What can hang from each mark
Q867: Q66
Q115: Q90 Q398
Q439: Q398
Q90: Q66 Q115 Q153 Q912
Q398: Q439
Q701: Q90 Q286
Q66: Q90 Q867
Q153: Q90
Q286: Q701
Q912: Q90

Each row was made from one small tree. The marks that hang from a mark follow it in brackets, in the order of their numbers. Every link used is in the known rows. Write each row's tree.
Known rows
Q912{Q90}: [  7.0  25.1  16.5 -14.8   0.7 -37.9  -5.0   4.3  -2.4   6.5   1.0 -23.0
 -10.4 -27.7  30.7   0.8  -2.4   6.7   6.2 -17.2  -0.2  -8.1  -8.3]
Q66{Q90{Q115{Q398} Q153 Q912} Q867}: [-12.6 -22.4 -25.0  19.5  13.8   1.7  22.2 -18.8  -3.6  20.9  -8.5  24.3
  -3.3  28.5 -10.8  -1.1 -11.5   5.9  13.8   4.2 -18.9   5.8  29.7]
Q153{Q90}: [ 16.7  21.0  24.7 -20.8 -18.2 -15.2  -9.7  21.9  19.9   5.1   0.2 -28.2
  -5.0  -7.8  28.9  11.7  14.0  22.5  -2.2  21.8 -12.5   0.3 -13.4]
Q115{Q90}: [ 10.8   7.8  14.7 -33.2 -18.6 -32.8  -4.7   2.6  31.9   6.9   7.8 -28.2
  -2.4 -22.3  44.5   5.8  -4.1  18.0  -0.6  19.8   3.0   6.3  -7.0]
Q867{Q66{Q90}}: [ -5.7  17.9  24.8 -14.1  25.4  18.0 -16.8  26.0   0.7  30.8  21.2   0.5
  -8.8 -34.4   1.6   7.9  11.9  26.9  -2.4  14.0  -2.5 -11.7 -15.6]
Q115{Q90{Q66} Q398{Q439}}: [ 28.7  -8.1   1.8  11.8   5.3  -1.9 -46.7  -4.2  54.2 -48.3  -4.8 -19.2
   7.6 -21.9  13.2  -6.7 -31.4  11.6 -18.7  18.6   3.5  -3.9 -13.1]
Q153{Q90{Q66 Q115 Q912}}: [ 16.8   5.5   9.5 -13.5 -50.4   5.2 -17.2   7.1  15.2   0.0   6.9  -1.0
   2.6  21.7 -38.7  20.5 -18.5  -9.7  -2.7   0.2   4.7  16.6   1.8]
Q90{Q115{Q398} Q153 Q912}: [ 10.8 -29.1  -7.4  29.4 -10.5 -17.2  20.6   7.3   9.1  11.9  -7.2   9.6
   8.3  16.3 -13.6   7.6 -40.3   1.5  11.2 -18.3  19.7   6.9  25.9]
Q66{Q90 Q867}: [ -8.2  12.6   3.4 -25.7  17.7   4.5   8.5  -1.4  -1.6  24.9  -2.9  -3.2
 -12.2 -12.0  40.0  -4.7  37.9  15.7  -0.1  40.9 -28.1  -4.0  -0.8]
Q701{Q286}: [ 14.3  24.1  25.3  -9.8 -12.6 -25.6  17.8  42.9   7.8  10.5   0.1 -22.5
  15.3 -20.0  29.2 -10.3  10.4  16.9  -4.0  11.4   6.9  -2.8  -4.5]
Q66{Q90{Q115{Q398{Q439}} Q153 Q912}}: [  4.0 -24.0 -21.4  41.5   8.2 -11.0 -26.5  -7.5  -0.6   4.6  -9.6  15.7
   2.7  20.4 -22.0  -0.6 -55.1   3.6   4.8   7.7  11.7  -3.4  22.3]
Q90{Q66{Q867} Q115 Q912}: [  7.7  -3.3  -3.7 -24.5 -26.2   6.5  15.0  -6.5   4.0  12.3   3.6  13.7
   1.2  14.9 -15.8   4.5  -9.4 -25.8   0.7   7.9   7.1  19.8  13.4]
Q90{Q66{Q867} Q115 Q153 Q912}: [ -2.3  -9.5 -17.3  -2.9 -11.9   7.3  25.8 -13.9 -15.3   9.3  -0.6  23.6
  -3.5  29.9 -28.9   5.1 -16.6 -31.6   7.1   1.3  13.5  22.0  17.9]
Q115{Q90{Q66}}: [ 15.3   4.8  10.5 -24.1 -14.5 -10.4 -17.0   0.3  32.9 -16.7   7.3 -17.7
  -1.6 -22.8  13.2   6.1  -3.9   3.6 -10.8   9.4   7.9  11.0 -16.0]
Q701{Q90{Q66} Q286}: [ -4.2  19.0  18.9  -4.8  -6.3   6.5 -18.5  30.3 -18.6 -18.1   4.5 -13.7
  15.0 -17.9 -10.1 -10.6  35.7  -2.7 -13.2  -0.3   8.7 -11.8 -18.2]
Q701{Q90 Q286}: [ -5.0  21.1  21.4 -10.4 -10.0 -19.4  -6.9  35.1 -19.7   4.1   3.6 -20.8
  10.3 -18.8  21.6 -11.6  35.0  10.4  -3.6   5.1   4.3 -14.3 -10.2]
Q867{Q66}: [  9.5  18.0  29.7 -18.6  15.4   6.1  -6.3  37.6   9.5  18.6  22.1  -7.0
  -4.6 -36.9  19.5   8.9   1.2  17.0  -2.3   2.6  15.0  -6.0 -15.5]
Q90{Q66{Q867} Q153}: [ -0.3   2.3  -8.5   0.1  18.3  17.9  25.1  -2.5  -9.7  -4.2  -5.5   4.5
 -10.1   4.1   6.9  -7.2  23.2 -15.4  -6.4  13.9   0.3   8.5  -5.2]
Q912{Q90{Q66{Q867}}}: [  3.1  25.6   4.2 -20.3  16.1  -2.2   2.2 -13.4  -5.4 -11.1  -1.2  -9.6
 -12.3 -16.4  12.4  -6.6  19.3 -14.2  -0.2  -4.2 -16.1  -4.4 -11.3]
Q867{Q66{Q90{Q912}}}: [-13.2  15.1  14.1  -7.0   2.8  14.2 -19.5  29.3  -7.5  35.9  15.5  10.5
 -15.0 -22.2 -14.7  19.1   2.3  19.2  -8.5  14.9   6.5  -8.5  -9.0]
Q286{Q701}: [ -0.7   7.6  26.5 -16.1 -14.5  -1.8  19.6  10.9  15.4  31.0  -7.3 -13.6
   9.3 -19.4  39.7  -1.0   7.5  15.2  -3.9  -6.4   4.1 -13.1 -11.4]
Q867{Q66{Q90{Q115{Q398} Q153 Q912}}}: [ -8.7 -19.8  -4.9  33.4  23.9  18.0  -4.1   9.9  -4.6  24.6  15.6  26.7
  -1.8   4.7 -45.4  15.8 -36.3  15.9   9.5 -22.7   9.0  -2.1  17.8]
Q439{Q398}: [ 19.4  11.1  25.4  -5.7  13.4 -41.7  18.2  18.6  13.8  -4.1   7.4 -12.4
   0.2 -23.5  39.8  -4.5  -8.0  14.0   5.7  21.4   7.3  -7.1 -14.2]

Which tree is each row?
[ -9.0  20.1  -9.3   5.1  26.5   0.7  10.9 -18.4 -28.7 -14.0  -2.6   0.6
 -15.9  -5.4   1.2  -8.4  12.2 -20.4   1.6 -13.5 -10.7   1.3 -10.1] | Q912{Q90{Q66{Q867} Q153}}
[ 20.9  -2.4   7.4  18.4   4.7   7.2 -50.7  12.4   8.1 -40.2   5.1  -5.5
  33.5  -2.3 -24.3 -23.1 -21.0  -6.1  -7.3 -11.7  11.7 -17.7  -0.8] | Q701{Q90{Q66 Q115{Q398{Q439}}} Q286}
[-20.6  -2.3 -11.3  -2.9  19.6  20.2   2.7  -8.6 -39.4 -19.0  -3.4   3.9
 -13.6   1.2   2.5  -6.5  46.2 -19.5  -1.2  10.9  -3.0  -1.9 -13.2] | Q701{Q90{Q66{Q867} Q153}}
[ -4.3 -28.9 -14.2  33.7   5.8  -8.5   8.7  -4.0   0.1  21.0  -8.7  18.0
   1.7  21.3 -27.9   8.5 -31.3  11.3  12.6 -10.3   3.9   1.6  26.3] | Q66{Q90{Q115{Q398} Q153 Q912}}
[  8.8  -7.2 -15.1  18.8  33.7   2.9  13.5 -34.0  -3.3 -20.1  -1.4   8.5
   1.5   8.4 -16.3 -11.9 -17.4 -17.9  18.4 -42.6 -17.1   1.5  16.6] | Q912{Q90{Q66{Q867} Q115{Q398} Q153}}
[  2.5  22.5  -4.4 -19.4 -33.0  21.4  -4.2   5.0   6.0  -3.7  -3.9  -6.6
 -12.9  19.3  -6.4  14.0  28.3  -4.0 -15.8  31.3 -21.9   8.7 -13.4] | Q153{Q90{Q66{Q867} Q912}}
[ 16.3 -11.3  -7.2  24.8  14.1 -26.6 -28.7  -4.6  30.0 -29.8  -6.9 -18.7
  -0.1  -7.7  35.6  -5.9 -39.3  20.0  -5.1  15.3   6.4  -5.3  -2.1] | Q115{Q90{Q153} Q398{Q439}}
[ 25.3  -9.2   7.4   9.8 -35.2  11.2 -20.6   8.4  34.6 -14.6  -4.0  -2.8
   7.4  21.1 -39.6  15.6 -24.4   6.0  -2.7 -12.8  -3.3   7.1   7.9] | Q153{Q90{Q66 Q115{Q398} Q912}}
[  5.8   8.4   2.9 -37.2  -5.9   6.6  -1.6 -14.6  28.6 -14.6   3.8 -13.8
  -6.7 -10.8  27.1  -0.7  20.9  -4.1  -8.5  24.4 -14.4  13.3 -13.4] | Q115{Q90{Q66{Q867}}}
[ 12.2 -16.4 -20.5  40.7  -8.5  -8.5 -40.2  -5.8  22.0 -36.5 -13.2  -0.8
  -3.9   6.9 -14.9   4.5 -49.7  -0.2 -21.0  10.9  17.8   1.1  -3.2] | Q115{Q90{Q66 Q153 Q912} Q398{Q439}}
[-29.1  -4.1   7.0   9.7   1.7  26.7  -2.8  -4.1 -30.9  -3.9  -4.7   5.6
   4.9  -4.6  -9.5  -2.7  29.8  -8.9  -9.8 -27.3  10.1 -19.0 -21.0] | Q286{Q701{Q90{Q66 Q153}}}
[  5.4   7.7  17.7 -13.1 -13.9   1.1 -17.4  17.1 -13.3 -10.4  16.5  -2.6
  27.7  -3.2 -26.8 -10.2   9.3 -11.9   5.7 -19.0  13.8   0.1   0.2] | Q701{Q90{Q66 Q115} Q286}
[  6.9  -6.6  -9.5 -11.2  10.4  10.3  27.6 -16.2  -7.1   1.5   7.2  13.6
   2.9  18.2  -5.7  -8.4  -9.2 -25.7  12.9  -2.6   6.0  18.1   7.9] | Q90{Q66{Q867} Q115 Q153}
[-30.4   3.0  15.0  -9.0 -34.3  -1.0  -4.5   4.5 -16.2  26.6  -4.4  -2.2
  -0.2  -7.9  14.7  11.9  24.8   4.0 -10.3 -11.0   8.6 -22.5 -10.9] | Q286{Q701{Q90{Q912}}}
[ -9.2   0.4 -10.2 -28.2 -15.8  -7.2  12.5 -15.2  -1.7  40.8   3.0  14.9
  -4.7  18.9   2.4   6.7   0.8  -2.6  11.4  24.3 -14.2   8.1  19.6] | Q66{Q90{Q115 Q912} Q867}
[  6.6 -14.3   0.2  -9.8  27.2   9.6  10.2 -14.9  25.8  16.9  -0.1   3.5
   6.5   0.6  20.4  -9.5   4.8  18.8  15.6  15.3 -31.8  -3.6  21.1] | Q66{Q90{Q115{Q398}} Q867}
[  2.6 -13.0  -2.7  36.3  12.3   9.2  -6.6  11.5 -17.5 -28.9   2.4   5.5
  26.3   8.5 -39.1 -17.3   0.5  -5.1   6.6 -36.4   8.3  -4.0   9.4] | Q701{Q90{Q66 Q115{Q398} Q153} Q286}
[-40.0  -6.4  -3.8  11.7 -25.1  -0.2   5.6   1.4 -41.1  23.9  -8.0   7.8
  -4.1   8.9   1.3   9.3  16.5  -1.6  -6.1 -20.8  15.3 -19.5  -9.4] | Q286{Q701{Q90{Q153 Q912}}}
[ -0.3   7.0  -9.8 -30.7 -32.0   0.3  -0.8 -10.6  17.8  -9.0   1.6  -2.3
 -11.3   1.1   9.6   9.6   5.8  -8.9 -16.3  24.9  -5.5  17.8  -6.0] | Q115{Q90{Q66{Q867} Q912}}
[-19.3   6.1 -13.9  -4.8  32.9   4.3  21.6  -9.2 -20.6  21.2  -7.5   6.0
 -16.6   6.9  27.5  -5.3  29.2   9.6   5.8  30.9 -19.9   0.1   0.1] | Q66{Q90{Q153} Q867}
[ -4.1 -17.7 -28.4  19.2  -5.9   9.1   9.6 -16.3  14.9 -22.3 -13.1   7.7
  -9.9  13.8  -2.4   8.1  -1.9  -0.3 -13.7   6.1 -11.2  11.3   4.3] | Q115{Q90{Q66{Q867} Q153 Q912} Q398}
[  9.4 -18.4  -3.6  17.9  11.3 -24.2   7.9   1.1  31.8 -13.4  -4.3 -16.6
  -2.7  -9.0  31.2   3.2 -13.7  25.3   1.5  -4.4  -1.0   3.1   3.7] | Q115{Q90{Q153} Q398}
[  5.8 -14.0 -18.1  13.0  20.3  13.0   9.1 -19.1  23.5 -29.3  -8.9  -4.7
  -5.6   2.1  14.2  -4.6   5.0   5.9  -5.9   5.6 -19.1   7.3  -3.0] | Q115{Q90{Q66{Q867} Q153} Q398}
[ -0.8  10.6 -12.8  -7.3  19.1  -6.8  13.7 -35.3 -20.4  -2.7   5.9  10.2
  -3.2  11.6 -16.2  -9.4 -13.9 -31.5  19.2 -30.9  -2.9  12.7   9.2] | Q912{Q90{Q66{Q867} Q115 Q153}}
[-36.1  -2.3  -5.0  -2.4  12.1  42.8   9.6 -21.4 -33.9   2.3  -9.1  11.2
  -2.1   4.0   5.2  -8.3  50.8 -14.9  -7.1  -9.1  -8.2 -16.7 -21.1] | Q286{Q701{Q90{Q66{Q867} Q153}}}
[-21.4  -7.5 -21.3 -10.3  -0.8  -6.8  23.5 -19.4 -26.4  40.5  -1.1  23.8
 -10.7  33.7 -11.9   6.4  -5.4  -6.7  14.1  11.7  -3.7  13.5  24.2] | Q66{Q90{Q115 Q153 Q912} Q867}
[  4.7 -27.0 -22.1  24.8  -0.7  18.2  26.7 -10.8   3.5  -7.8 -10.9  22.1
   3.4  28.1 -31.3   1.0 -15.3 -18.2   4.4 -10.6   1.9  13.0  19.3] | Q90{Q66{Q867} Q115{Q398} Q153 Q912}
[ 17.3 -10.6  -5.7  33.3  25.4  -8.2  -4.3 -18.6  -0.8 -22.1   0.3  -0.1
   7.9  -0.3 -34.7  -5.9 -37.3 -11.9  14.4 -57.6   3.3   0.9  13.7] | Q912{Q90{Q66 Q115{Q398} Q153}}
[ -3.2   7.0   6.1  -6.2 -37.7  -1.6 -18.4  20.4 -24.6  -4.4  11.8   3.5
  22.4   9.9 -46.4  -1.3  -2.1 -18.5  -3.5 -15.6  22.4   1.2   5.4] | Q701{Q90{Q66 Q115 Q912} Q286}
[-30.8  -1.6   7.4   4.8  -1.2   2.5   6.8  -1.1 -29.1  18.1  -3.6  -2.2
   1.0  -4.5  19.7  -2.0  28.4   4.5  -0.1 -20.9   8.0 -20.5 -15.0] | Q286{Q701{Q90{Q153}}}
